Known rows, with every way that one mark hangs from another:
z_18{z_326{z_402}}: -10.0, -13.9, 33.2, -16.7, -26.8, 8.6, -23.1, -38.0, 9.5, 13.2, 25.6, -2.5, -2.9, 49.1, -38.9, 15.7, -0.7, 9.7, 16.4
z_482{z_326{z_11 z_402 z_738}}: 34.1, -28.2, 1.1, -22.0, -27.6, -65.7, 2.6, 9.9, -14.2, -4.4, 33.9, 6.4, 2.9, 5.9, 25.9, -10.2, -5.0, 42.2, 17.1
z_326{z_18 z_402 z_738}: 15.3, 29.9, 6.8, 11.2, -14.1, 12.6, -12.6, 43.3, -15.0, 10.0, 24.5, 15.5, 12.8, -13.7, 6.3, -15.9, -14.6, 30.7, 2.8
z_326{z_11 z_402 z_738}: 32.4, -11.1, 7.7, -40.0, -26.8, -36.7, 1.2, 9.1, 22.6, -1.5, 36.1, 29.9, 16.3, 2.8, 8.3, 5.8, -14.1, 49.6, 18.3
z_738{z_326}: -17.8, 16.5, 54.0, 22.0, -10.1, 28.9, 5.5, -19.6, -10.3, 11.8, -27.7, -19.7, -21.3, 12.6, 12.2, 4.2, 22.8, -8.4, -2.7
z_326{z_11 z_18 z_402}: 3.4, 33.3, 7.0, -28.9, -21.2, -9.9, -7.0, -27.5, 20.7, 31.2, 25.7, 27.2, 54.2, 9.4, 12.0, 5.3, -9.0, 45.2, 21.7
z_402{z_326}: -32.6, -29.4, 5.0, 10.1, -24.9, 21.0, -4.4, -17.7, 17.6, -8.7, -19.1, -37.8, -44.8, 28.7, -1.9, -8.2, 22.0, -26.0, -4.6
z_402{z_326{z_738}}: -8.8, -36.0, -8.9, 8.3, -9.2, 16.1, 5.1, 32.3, 6.8, -29.1, -11.6, -25.8, -66.7, 8.8, 3.5, -14.1, 9.7, -30.4, -12.0
z_482{z_326}: -24.6, -9.4, 35.7, 45.6, -17.6, -6.7, -5.2, -1.2, -20.2, 13.6, -0.1, -44.5, -28.5, 20.8, 16.2, -18.2, 27.3, 23.3, 8.7
z_899{z_402{z_326} z_791}: -50.8, 12.4, -13.5, 88.1, 12.7, 45.7, -12.3, -62.7, 47.1, -26.2, 4.8, -41.0, -23.3, -3.2, -20.6, -69.4, -7.0, 11.1, 22.1
z_402{z_326{z_11 z_18 z_738}}: 4.4, -5.7, -44.2, -21.8, 27.1, 7.5, 14.4, 29.6, 17.0, -12.4, -7.6, 6.8, -39.6, -0.2, 18.0, -9.1, -9.8, -23.6, -3.5
z_482{z_326{z_11 z_18 z_738}}: 13.4, 9.3, -10.7, 14.0, 37.3, -18.5, 14.0, 52.3, -20.7, 12.3, 11.3, 3.3, -21.2, -8.3, 37.9, -20.6, -2.2, 20.7, 13.3
z_326{z_11 z_402}: 5.6, -2.7, 24.3, -40.4, -47.5, -30.0, -5.5, -41.3, 33.8, 18.8, 26.6, 16.3, 44.5, 23.9, 5.2, 9.7, 0.7, 54.7, 24.4
z_11{z_326{z_18}}: -22.7, 46.2, 26.1, 57.3, 21.9, 29.3, -14.2, -8.8, -3.6, 4.1, -4.1, -61.7, 14.6, -1.3, 12.6, 1.3, 24.6, -16.2, -5.6
z_899{z_402{z_326}}: -29.4, -11.1, -7.9, 51.1, -31.0, 39.1, -13.8, -29.9, 30.4, -17.7, -19.3, -55.7, -5.8, 15.6, -13.1, -41.4, 8.6, -25.6, 13.5
z_18{z_326{z_11 z_402 z_482 z_738}}: 19.4, -28.8, -0.3, -58.1, 9.6, -23.6, -0.7, -4.6, 4.2, 0.4, 18.8, 43.1, 2.1, 15.0, -48.3, 43.8, -16.9, -4.6, 3.1
z_326{z_11 z_18 z_402 z_482 z_738}: 25.4, 20.6, -8.1, -26.7, 7.9, -13.5, 3.5, 22.9, -9.9, 13.9, 10.2, 46.5, 41.4, -27.2, -4.7, 15.8, -15.0, 18.3, -4.5
z_402{z_326{z_11}}: -22.9, -33.1, -12.4, -29.6, -11.2, -5.8, 8.0, -31.8, 38.1, -5.2, -11.6, -15.8, -29.8, 31.8, 8.8, 5.9, 14.0, -16.2, 5.8
z_18{z_326{z_11 z_402 z_482}}: -4.6, -21.0, 14.6, -53.6, -10.3, -14.6, -7.6, -54.6, 15.4, 17.9, 12.4, 28.2, 27.7, 33.9, -50.4, 46.2, -3.7, -1.2, 10.4
z_402{z_326{z_11 z_18 z_482 z_738}}: -3.1, -10.0, -46.3, -18.2, 38.6, 11.3, 22.3, 28.6, -1.8, -9.6, -29.0, 16.0, -28.4, -19.4, -0.7, 10.6, -1.5, -44.7, -24.3

Rows:
7.5, 14.4, -4.5, -10.1, -16.6, -38.1, -5.5, -20.0, -20.3, 26.0, 22.0, 3.2, 39.7, 13.6, 32.2, -7.6, -2.6, 40.8, 20.6	z_482{z_326{z_11 z_18 z_402}}
32.8, 5.7, -17.7, -12.0, 0.2, -45.6, 2.4, 30.2, -25.1, 7.4, 29.8, 13.6, 14.8, -6.6, 36.6, -15.9, -16.3, 39.6, 13.4	z_482{z_326{z_11 z_18 z_402 z_738}}
11.4, 35.4, 17.3, -32.4, -6.8, -0.2, 6.1, -40.1, -3.3, 23.9, -6.6, 24.0, 43.3, 3.9, 31.7, 13.8, -11.3, 12.3, 10.0	z_738{z_326{z_11 z_18 z_402}}
-1.3, -44.8, -26.2, -29.4, 10.7, -10.3, 19.0, 14.5, 12.2, -24.8, -26.1, 5.5, -38.5, -5.7, -10.0, 16.3, 8.1, -40.6, -20.5	z_402{z_326{z_11 z_482 z_738}}
25.0, 28.5, 6.0, 27.2, -1.5, -0.9, -17.8, 21.1, -22.0, -19.7, 21.1, -37.3, 29.8, -19.7, 12.6, -1.3, -2.9, -0.9, -9.4	z_11{z_326{z_18 z_402 z_738}}
18.6, 22.6, 4.9, 32.3, 10.2, -0.1, -15.6, 19.1, -38.9, -17.6, 2.1, -28.3, 41.1, -34.4, -7.7, 17.1, 3.6, -21.2, -30.4	z_11{z_326{z_18 z_402 z_482 z_738}}
-8.1, 18.0, 12.9, 33.6, -25.8, -11.4, -17.8, -6.2, -42.0, 23.7, 13.2, -21.8, 22.6, 9.8, 21.9, -21.1, 3.4, 30.8, 6.9	z_482{z_326{z_18 z_402}}
12.7, 24.7, 3.2, 18.0, -4.0, 13.6, -12.0, 39.2, -32.4, 12.7, 1.1, 25.5, 27.8, -31.1, -15.6, 2.6, -11.2, 10.3, -15.2	z_326{z_18 z_402 z_482 z_738}
-33.4, -1.2, -28.2, 89.8, 38.6, 45.8, -2.5, -17.7, 21.8, -44.1, -11.4, -17.3, -34.0, -40.1, -39.4, -58.2, -13.3, -13.2, -3.4	z_899{z_402{z_326{z_482 z_738}} z_791}
0.8, 13.9, 4.4, 52.6, 26.0, 6.2, 1.7, 67.6, -45.5, 6.9, 5.6, -19.4, -39.8, -10.2, 25.2, -33.3, 5.7, 10.1, -1.5	z_482{z_326{z_18 z_738}}
24.5, -30.2, 1.9, -58.3, 1.3, -23.3, -1.8, -7.7, 22.1, -2.5, 42.3, 36.0, -7.0, 32.6, -25.6, 22.8, -22.2, 14.9, 23.7	z_18{z_326{z_11 z_402 z_738}}
21.6, -25.8, 15.9, 19.0, -35.0, -36.4, -6.8, 30.5, -38.7, -7.6, 25.1, -13.3, -15.6, 4.8, 18.0, -24.6, 1.1, 30.6, 5.2	z_482{z_326{z_402 z_738}}
3.7, 27.4, -4.2, -0.7, 43.5, 10.8, 15.6, 46.6, -2.3, 17.8, -5.0, 35.6, 3.3, -28.4, -7.7, 11.3, -0.7, 4.5, -7.5	z_326{z_11 z_18 z_482 z_738}
-1.1, 31.2, 4.0, -23.9, -12.0, -5.8, -5.6, -28.0, 2.1, 33.6, 7.4, 36.4, 66.5, -7.6, -9.0, 21.7, -2.4, 24.4, 0.0	z_326{z_11 z_18 z_402 z_482}
-28.5, 1.2, -32.4, -15.8, 18.7, 17.2, 11.9, -16.2, 7.0, 10.0, -36.5, 1.3, -4.3, -0.4, -4.8, 19.0, 13.3, -40.1, -18.3	z_402{z_326{z_11 z_18 z_482}}
-10.0, -20.1, -20.6, 53.8, -7.3, 33.8, -3.5, 18.6, 2.1, -36.4, -34.7, -30.4, -18.5, -21.2, -32.1, -30.7, 0.9, -52.3, -12.9	z_899{z_402{z_326{z_482 z_738}}}
-11.1, -4.0, -25.6, 16.6, 12.9, 33.4, 3.3, 48.7, -8.7, -15.8, -18.1, -17.4, -57.4, -5.3, 11.2, -19.4, 1.3, -34.7, -15.3	z_402{z_326{z_18 z_738}}
-3.5, 35.6, 30.6, 12.9, -5.3, 28.6, -5.6, -25.4, -47.4, 24.5, -35.4, 10.4, 37.7, -15.6, -0.2, 20.6, 0.6, -23.4, -22.6	z_738{z_326{z_18 z_402 z_482}}
-2.2, -21.8, 5.3, -30.8, 46.6, 3.8, 12.8, 17.9, 13.4, 2.6, 5.5, 27.9, -35.8, 13.7, -45.8, 38.1, -0.3, -17.9, 2.9	z_18{z_326{z_11 z_482 z_738}}
-17.1, -4.3, -30.6, 19.7, 25.2, 38.5, 5.6, 51.2, -24.9, -11.7, -40.6, -9.1, -47.3, -21.1, -10.9, -1.9, 6.8, -58.7, -36.2	z_402{z_326{z_18 z_482 z_738}}
-13.0, -1.1, -44.0, 42.8, 40.7, 14.5, 8.0, -30.0, 65.0, -44.8, 19.9, -2.5, -25.9, -22.0, -5.4, -61.5, -27.0, 16.4, 27.6	z_899{z_402{z_326{z_11 z_738}} z_791}
15.2, 1.4, 34.4, -41.6, -31.9, -22.6, 6.0, -54.1, 12.0, 10.5, -1.5, 15.5, 34.0, 19.8, 23.2, 24.2, 0.2, 19.9, 10.6	z_738{z_326{z_11 z_402}}
5.0, 30.7, 13.2, -27.6, 2.0, -0.4, 7.8, -39.6, -20.8, 25.7, -25.7, 31.1, 56.7, -12.9, 9.8, 35.5, -3.8, -5.8, -11.7	z_738{z_326{z_11 z_18 z_402 z_482}}
6.2, -42.1, -26.1, -33.7, 2.3, -14.0, 16.7, 16.7, 32.5, -26.4, -4.3, -2.7, -53.6, 12.8, 10.4, 1.0, 0.4, -16.2, 0.2	z_402{z_326{z_11 z_738}}
21.2, -8.6, 19.9, 19.7, -14.5, -19.1, -13.2, 3.5, -29.7, -30.0, 5.7, -32.5, 31.6, -21.3, -16.6, 20.4, 14.8, -17.5, -26.7	z_11{z_326{z_402 z_482 z_738}}
-21.1, 0.3, -29.8, -20.1, 10.8, 14.4, 7.6, -15.8, 25.5, 6.6, -13.6, -11.5, -17.4, 16.4, 17.7, -0.2, 6.6, -18.0, 1.9	z_402{z_326{z_11 z_18}}
-6.8, 4.1, 40.2, -11.8, 14.9, 3.4, 19.8, -33.6, 0.7, 16.4, -40.8, 13.3, 6.4, 0.0, 1.8, 37.5, 20.8, -17.1, -7.9	z_738{z_326{z_11 z_482}}
28.2, -13.8, 7.3, -37.0, -19.0, -34.6, 4.8, 9.1, 6.9, -1.0, 12.7, 39.5, 28.5, -13.2, -15.8, 19.5, -7.7, 25.5, 0.6	z_326{z_11 z_402 z_482 z_738}
